Each row was made from one walk, in order. Every step used is in the known rows, and no mark comes twice. Write each row's walk.
Known rows
lozofor -> semov -> sezud -> rilures -> baros -> rora: [-1.35  0.33  1.36 -0.08 -1.47 -3.84  0.56  0.52  3.25 -1.22  0.76  0.00
 -2.75 -0.42  1.46  3.30 -0.14 -1.70  1.05  3.47 -0.67  0.45]
sezud -> rilures -> baros -> rora -> lozofor: [ 2.84  0.18 -2.03 -2.45  0.64  0.66  0.60 -0.16 -1.46  1.88  4.88  3.86
  0.72 -2.13 -2.16  0.96 -1.73 -5.78 -4.20 -0.27 -1.77  0.53]
lozofor -> rora -> sezud -> rilures: [ 2.40 -2.33  2.76 -1.17 -2.33 -1.03 -0.45  0.39 -0.86 -3.33 -3.97  0.82
  3.12  0.03  1.16  0.78 -0.33  0.84  4.41 -1.71  0.36  4.05]
rilures -> baros: [-2.47  1.71  1.89  0.48 -1.20  1.71 -0.22 -1.01 -0.53  0.98  4.76 -0.30
  0.10 -2.27 -1.43  0.47 -1.58 -2.42 -0.50 -4.29 -0.37 -2.32]
lozofor -> rora: [ 0.63 -0.04  3.10  0.96 -2.32 -0.66  0.64 -0.31 -0.91 -4.38 -2.22 -2.07
  0.29  1.23  1.72 -1.76  0.36  2.84  5.68 -3.45  1.09  0.89]
semov -> sezud -> rilures -> baros -> rora -> gido: [-1.02 -0.91 -4.48  0.84  2.50 -0.70  0.66 -0.62  0.01 -0.98  3.34  2.70
 -2.76 -1.42  0.62  1.02 -0.36 -2.32  2.59  2.26 -0.50  0.60]
sezud -> rilures -> baros: [-2.11 -0.43 -1.53 -0.76  0.40  0.41  0.05 -1.69 -0.07  0.21  5.22  1.57
 -0.48 -2.83 -1.26  2.41 -0.49 -4.23 -1.22 -3.57 -1.04  1.94]
rora -> lozofor -> semov -> pepep: [ 0.20 -1.54  3.00 -2.59 -1.45 -3.98 -0.69  2.52  2.39  4.39 -1.76 -2.86
  1.54  3.73 -0.11 -0.45  0.67  2.16 -4.62 -0.83  0.71  1.65]
rilures -> baros -> rora -> gido: [ 1.16  2.68  1.10 -1.63 -1.44  4.57  2.46  0.21 -3.35  0.87  3.54  2.86
 -0.60 -2.70 -3.35 -3.41 -3.22 -4.46 -1.50 -0.68 -1.74 -3.32]
sezud -> rilures -> baros -> rora -> gido: [ 0.91  0.35 -2.12 -2.34  0.36  2.21  2.07 -0.82 -2.32  0.09  4.36  3.86
 -0.95 -3.22 -2.84 -0.77 -1.83 -5.88 -2.00 -0.50 -2.11  1.08]
semov -> sezud -> rilures -> baros: [-3.56 -1.47 -3.97  2.23  2.43 -2.38 -1.17 -1.43  1.95 -1.17  4.49  0.59
 -2.30 -1.20  2.21  4.04  0.77 -0.94  3.22 -0.01  0.51  1.14]
gido -> pokuz: [-4.55  1.31  3.17  1.70 -1.76  7.83 -3.58 -2.86 -1.83  0.38  1.29 -2.98
  1.13 -0.02  0.75 -2.42  0.04  0.36 -1.85 -4.89  1.04 -0.58]
lozofor -> rora -> baros -> rilures: [ 4.88 -2.57  3.29 -0.59 -1.44 -1.12 -0.51  2.02 -2.67 -3.74 -2.72  1.17
  0.65 -1.98  0.14 -0.46  2.03 -0.25  4.41  0.66  1.02  3.93]
rora -> gido: [-2.82 -0.80  1.02  0.10 -0.40  2.04  2.22 -0.06 -2.16  1.56 -0.37 -1.49
  0.39  0.38 -0.87 -5.33 -0.24  0.97  0.57 -5.22  0.33  1.74]
rilures -> baros -> rora -> lozofor -> semov: [ 3.71  2.52  3.34 -2.46 -2.68  1.58  0.90  1.67 -1.03  3.25  2.91  2.09
  1.24 -0.97 -2.74 -0.94 -3.09 -4.29 -4.81  0.96 -1.80 -3.53]
semov -> sezud -> rilures: [-4.62 -2.34 -3.84  2.72  2.76 -3.96 -1.00 -1.34  2.38 -1.17  2.23 -0.91
 -1.99  0.56  4.17  3.45  1.81  1.33  3.86 -0.65  1.49  2.52]
semov -> lozofor -> rora: [-0.39 -0.83 -0.18  3.76 -0.99 -2.79 -0.17 -0.84  1.09 -4.09 -4.94 -3.66
 -1.40  1.97  1.92 -0.71  1.31  4.27  3.49 -1.07  1.80  0.38]
sezud -> rora -> baros: [ 1.99  0.60 -2.33 -1.24  2.25  0.54  0.11 -0.39 -0.80 -0.39 -0.64  2.08
 -1.36 -0.73 -0.61 -1.26  2.90 -0.40  2.52 -0.20 -0.17 -1.26]
semov -> lozofor: [-4.19 -0.77 -1.00  3.88  0.32 -2.94 -0.79 -1.21  1.85 -0.01 -1.97 -4.26
 -1.23  1.45  1.85  0.31  1.03  3.05 -0.80 -2.47  1.85 -0.38]
rora -> lozofor -> semov: [ 1.12 -0.93  4.79 -1.13 -2.47 -2.21 -0.29  2.32  1.46  5.40 -1.28 -2.84
  3.15  3.19  0.14 -1.40  0.03  1.10 -4.52 -2.55  0.20  1.43]
rilures -> baros -> rora: [ 0.36  3.27  1.82 -0.96 -1.49  2.56  1.15 -0.37 -1.97  0.20  4.74  2.11
 -0.47 -2.62 -1.69 -0.34 -3.02 -4.12 -1.59 -0.75 -1.14 -4.49]
rora -> sezud -> semov -> lozofor: [-3.65 -0.88 -0.83  0.00  1.83  0.66 -1.15  0.06  1.37  3.12 -3.20 -2.01
  3.02  0.63 -0.38  3.58  0.04  3.30 -5.19  0.92  0.29  1.72]
lozofor -> semov -> sezud -> rora: [-2.63  0.76  1.08  1.23 -0.22 -4.18  0.65 -0.13  4.47 -1.40 -1.37 -2.37
 -2.57  1.78  2.97  1.48  1.85  2.43  3.86  1.95  0.36 -1.03]

Write each row's walk
[ 1.11 -2.92 -0.65  1.95 -1.01 -3.22 -1.13 -0.19  1.13 -3.22 -6.26 -1.39
  0.82  1.13  1.52  1.37  0.70  2.56  2.32  0.36  1.18  2.87]
semov -> lozofor -> rora -> sezud -> rilures
[ 2.51  0.97 -2.76 -1.16  2.66  0.66  0.71 -0.52 -0.08  2.63  1.21  1.02
  1.67  1.86 -0.39 -2.75  0.92  0.29 -1.12 -1.54 -0.38 -2.00]
sezud -> rora -> lozofor
[ 0.67  3.27  1.73 -1.32 -1.87  8.74  0.63 -0.88 -4.26  0.94  3.55  2.56
 -0.25 -2.98 -3.73 -4.46 -3.33 -4.70 -2.70 -0.48 -1.77 -3.70]
rilures -> baros -> rora -> gido -> pokuz
[ 0.19 -0.75  0.84 -2.42 -0.14  0.08 -0.15  0.80 -0.08 -2.84 -4.53 -0.66
  1.90  1.22 -0.20  1.89  0.37  4.53  1.71  1.12  0.50  2.65]
lozofor -> rora -> sezud -> semov -> pepep
[-4.53 -0.52  3.89  1.95 -1.94 -4.57 -0.22  0.70  4.10 -0.38 -1.58 -4.30
 -1.74  2.03  3.59  1.99  1.19  2.86  2.86  0.33  1.19  0.61]
lozofor -> semov -> sezud
[ 1.08 -0.11  2.96  0.47 -2.82  6.77  0.12 -0.81 -3.82 -3.71 -3.66 -1.36
  0.56  0.69 -1.15 -7.01  0.06  1.99  4.31 -3.34  0.32  1.85]
lozofor -> rora -> gido -> pokuz
[ 0.64 -1.88  1.27  2.68 -1.77 -2.71 -1.25  0.12  0.89 -2.81 -6.77 -2.51
  1.06  1.69  1.75  0.18  0.34  4.02  2.83  0.03  1.67  1.00]
semov -> lozofor -> rora -> sezud
[-2.98  0.52 -4.44  2.69  3.73 -2.51  0.00 -1.74  2.24 -2.07  1.46 -0.39
 -2.66  1.25  3.57  0.91  1.99  2.81  5.96  1.10  1.17 -2.45]
semov -> sezud -> rora
[-2.39  0.91 -3.62  1.54  2.74  6.25  0.17 -1.78 -0.50 -1.31 -3.80 -3.24
 -1.25  1.30 -2.61 -1.50  1.82  5.06 -2.98  1.69 -0.19  2.11]
sezud -> semov -> lozofor -> rora -> gido -> pokuz
[ 0.69  2.58 -0.41 -1.37  0.25  2.97  0.25  0.16 -0.92  1.72  1.47  2.41
  0.93 -2.45 -2.92  2.45 -2.99 -2.67 -5.40  3.41 -1.73 -3.48]
rilures -> baros -> rora -> sezud -> semov -> lozofor
[ 1.60 -1.88  0.87 -0.57 -0.51 -3.38 -1.24  2.03  2.74  4.23  0.96 -0.43
  1.39  1.73  0.06  1.47  0.32 -0.77 -2.91  0.87 -0.36  1.94]
rora -> lozofor -> semov -> sezud -> rilures -> baros
[ 1.89 -2.07 -0.71  1.59 -1.35 -1.94 -1.36 -0.28  0.82 -2.96 -4.38 -0.30
  0.56 -0.31 -0.14  1.83 -0.16  0.71  1.79  0.77  0.44  1.69]
semov -> lozofor -> rora -> sezud -> rilures -> baros
[ 3.58  1.41  4.07 -2.43 -2.46 -0.95  1.40  2.39 -0.74  3.57 -1.03  0.32
  2.11  2.19  0.01 -2.21 -1.76 -1.12 -4.83  1.62 -0.67 -1.67]
baros -> rora -> lozofor -> semov
[ 0.51 -1.59 -4.36  1.45  4.39 -2.73 -1.13  0.12  0.93 -1.49  1.18  2.15
 -2.36 -1.27  2.50  1.94  3.45  0.22  4.94  4.56  1.11 -0.02]
semov -> sezud -> rora -> baros -> rilures
[ 2.92 -0.75 -2.19 -1.69  2.97 -0.09  0.18  0.20 -1.41 -0.19  1.26  3.59
 -0.56 -3.01 -0.82 -0.06  2.77 -2.74  0.96  1.89 -0.23  0.59]
sezud -> rora -> baros -> rilures
[-0.58 -0.10 -3.69  1.04  2.87  0.39  0.16 -0.06  0.74 -1.36 -4.52 -2.39
 -1.71  1.12 -1.63  2.12  3.20  5.15 -1.74  2.82  0.17  2.28]
sezud -> semov -> lozofor -> rora -> baros
[-0.03  2.75 -0.33 -3.94  0.50  2.81  0.24  0.45 -1.09  1.48  2.79  3.20
  0.52 -2.48 -3.14  2.85 -2.95 -2.77 -4.83  3.17 -1.56 -3.08]
rilures -> baros -> rora -> sezud -> semov -> pepep
[ 0.09 -0.34 -4.92  1.81  4.33 -2.32 -0.65 -0.37  1.96  0.91  1.17  0.30
 -0.61  2.58  2.85 -0.14  1.93  2.90  3.18  1.60  0.95 -1.99]
semov -> sezud -> rora -> lozofor
[ 3.14  2.08  1.85 -1.05 -1.47  0.30  0.31  1.69  0.00  2.55  2.76  2.04
  0.14 -0.40 -1.29  0.16 -2.50 -3.22 -2.80  2.95 -1.19 -3.86]
rilures -> baros -> rora -> lozofor -> semov -> sezud
[ 3.45  1.11  1.51 -1.67 -0.55  0.29  0.96  1.51 -2.25  3.45  0.75  1.16
  2.54  1.77  0.30 -2.71 -1.86 -0.92 -4.18  0.08 -0.28 -2.20]
baros -> rora -> lozofor
